Each row comes from the steps of one walk. Every step used is in the known rows, and no mark comes twice. Write the walk behind each row, first mark first.
In the rows, zero is written as 128.
Known rows:
R -> W -> S -> V: [147 108 127 127 129 161 131 146 122 144 115 127 134 122  79 136 165 139
 120 124 132 144 140]
L -> V -> S -> W: [127 108 117 139 114 130 132 116 132 124 125 139 132 142 101 147 133 126
 134 128 125 112 165]
S -> W -> R: [123 123 133 140 113 127 151 169 128 125 122 129 135 125  60 124 111 155
 125 140 118 108 141]
L -> V -> S -> C: [134 116 116 127 131 139 126 117 141 128 131 134 137 142 103 150 133  99
 132 126 124 103 145]
H -> S -> W -> R: [112 103 133 132 133 111 145 160 122 136 125 126 132 125  72 120 177 156
 120 140 122  95 138]
V -> S -> H: [125 120 124 127 143 149 128 137 144 129 115 150 128 120  91 129 112 119
 134 103 127  52 118]
L -> W -> R: [123 108 122 124 121  92 155 162 133 117 146 139 130 120 114 125 132 152
 127 142 123 124 169]
S -> W: [121 120 135 141 105 135 131 132 126 124 116 115 133 123  82 129 120 139
 126 128 125 123 138]
H -> S -> V -> L: [112 111 126 123 154 129 123 128 120 128 145 119 137 113  82 142 178  77
 136 141 130  38 138]
H -> S -> W: [110 101 134 133 126 119 129 132 121 136 121 116 131 123  90 124 184 141
 122 132 128 107 136]
H -> S: [116 106 131 122 145 113 128 126 122 137 130 125 128 128 127 124 190 132
 123 132 130 113 130]
W -> R -> V: [131 127 123 129 135 116 148 162 123 173 123 147 132 118 113 132 143 114
 125 144 122 123 117]
V -> S: [129 113 122 127 126 137 130 114 142 127 123 150 125 123 115 129 130 128
 133 120 128  67 107]
R -> W -> L: [149 120 132 127 150 131 120 151 135 158 128 145 129 127 110 122 156 173
 126 130 143 196 111]
L -> V: [130 125 118 132 130 119 130 123 121 128 137 130 131 149 140 147 137 119
 133 134 127 166 173]
R -> W: [142 116 129 127 152 133 127 123 132 158 124 134 127 132 132 121 161 152
 124 128 131 125 124]
W -> R: [129 131 126 126 137 116 154 173 129 129 136 146 130 130 100 124 114 147
 126 140 120 105 132]
R -> W -> L -> V -> S -> H: [149 117 124 129 161 138 120 156 139 159 128 157 131 138  94 133 151 160
 133 119 142 183 134]
C -> S -> W: [112 109 105 135 137 143 138 118 132 133 110 122 130 120  88 124 130 134
 125 129 131 109 122]
R -> V -> L: [130 123 121 133 140 125 113 113 131 186 140 130 130 105 142 143 149  69
 139 137 138  55 115]
W -> R -> V -> L: [132 127 121 130 148 114 142 160 133 175 146 147 131 112 113 134 134 100
 135 148 128  43 122]

Which walk is each row?
[124 120 128 143 119 124 142 160 130 161 129 130 136 109  70 132 127 119
 133 145 125  61 133] | S -> W -> R -> V -> L
[121 111 119 127 135 101 122 123 146 125 167 126 128 109 134 131 124 115
 144 137 138  17 163] | V -> L -> W
[134 118 125 128  99 164 133 158 117 110 119 119 137 115  60 146 134 114
 126 122 130 154 148] | W -> S -> V
[139 130 125 132 129 120 119 164 128 127 142 143 132 139 109 144 127 148
 134 135 143 252 147] | W -> L -> V
[146 108 124 128 138 159 126 144 130 148 130 127 134 117  78 136 156 130
 129 127 136  81 143] | R -> W -> S -> V -> L
[131 122 132 143 104 132 124 161 127 123 127 125 137 131  68 140 121 156
 132 133 137 225 153] | S -> W -> L -> V
[140 121 128 124 104 162 125 161 141 126 122 109 136 119  70 133 130 135
 119 114 131 134 120] | W -> S -> C
[113 124 101 125 174 148 134 139 137 137 111 131 129 123  99 124 120 115
 130 112 131 100 125] | C -> S -> H
[151 118 126 129 151 126 121 152 131 160 134 146 131 142 117 133 160 167
 128 135 143 226 138] | R -> W -> L -> V
[118 103 132 135 127 115 123 155 120 136 127 126 134 131  78 133 183 155
 126 136 138 191 149] | H -> S -> W -> L -> V
[128 118 115 131 142 135 130 132 134 127 127 145 131 144 109 147 126 111
 138 115 126 102 167] | L -> V -> S -> H
[143 125 121 128 128 138 116 157 144 129 136 148 137 132  81 147 126 132
 135 127 140 199 123] | W -> L -> V -> S -> C
[125 105 120 127 120  95 149 153 126 151 136 140 132 110 123 133 154 124
 126 145 125 139 156] | L -> W -> R -> V
[127 104 123 139 107 141 124 109 129 178 104 140 131 104 104 142 157  92
 130 125 129  97 101] | R -> V -> S -> W
[126 108 117 132 130 107 116 112 135 178 148 129 130  98 147 142 157  74
 140 141 139  58 138] | R -> V -> L -> W
[132 107 125 139 107 141 118 129 131 178 108 148 132 101  90 142 150 105
 132 127 138 146  92] | R -> V -> S -> W -> L
[110 101 122 122 153 110 139 150 123 123 154 128 139 109  72 139 177  93
 134 152 126  34 159] | H -> S -> V -> L -> W -> R
[119 113 132 118 148 131 120 134 132 139 126 110 137 124  95 127 186 109
 119 129 127  97 110] | H -> S -> C
[140 121 121 131 127 127 120 155 137 129 138 159 130 136 101 144 126 148
 137 129 144 214 134] | W -> L -> V -> S
[127 103 118 128 119 112 125 142 148 121 165 123 126 107 119 132 124 133
 141 130 142  29 169] | V -> L -> W -> S
[130 101 116 132 117 116 117 126 134 178 144 126 129  96 136 144 160  90
 137 133 143  72 144] | R -> V -> L -> W -> S
[125 109 119 128 129 117 124 156 148 122 160 122 128 106 105 132 116 129
 143 120 141  22 175] | V -> L -> W -> S -> H
[124 106 127 136 106 143 132 120 140 123 115 140 129 118  79 129 124 136
 131 119 126  60 116] | V -> S -> W
[126 120 130 143 110 127 145 161 122 158 112 130 137 115  69 132 132 128
 125 141 120 120 131] | S -> W -> R -> V
[115 109 102 136 141 136 151 141 129 161 107 134 133 114  76 128 136 125
 124 138 126 108 115] | C -> S -> W -> R -> V
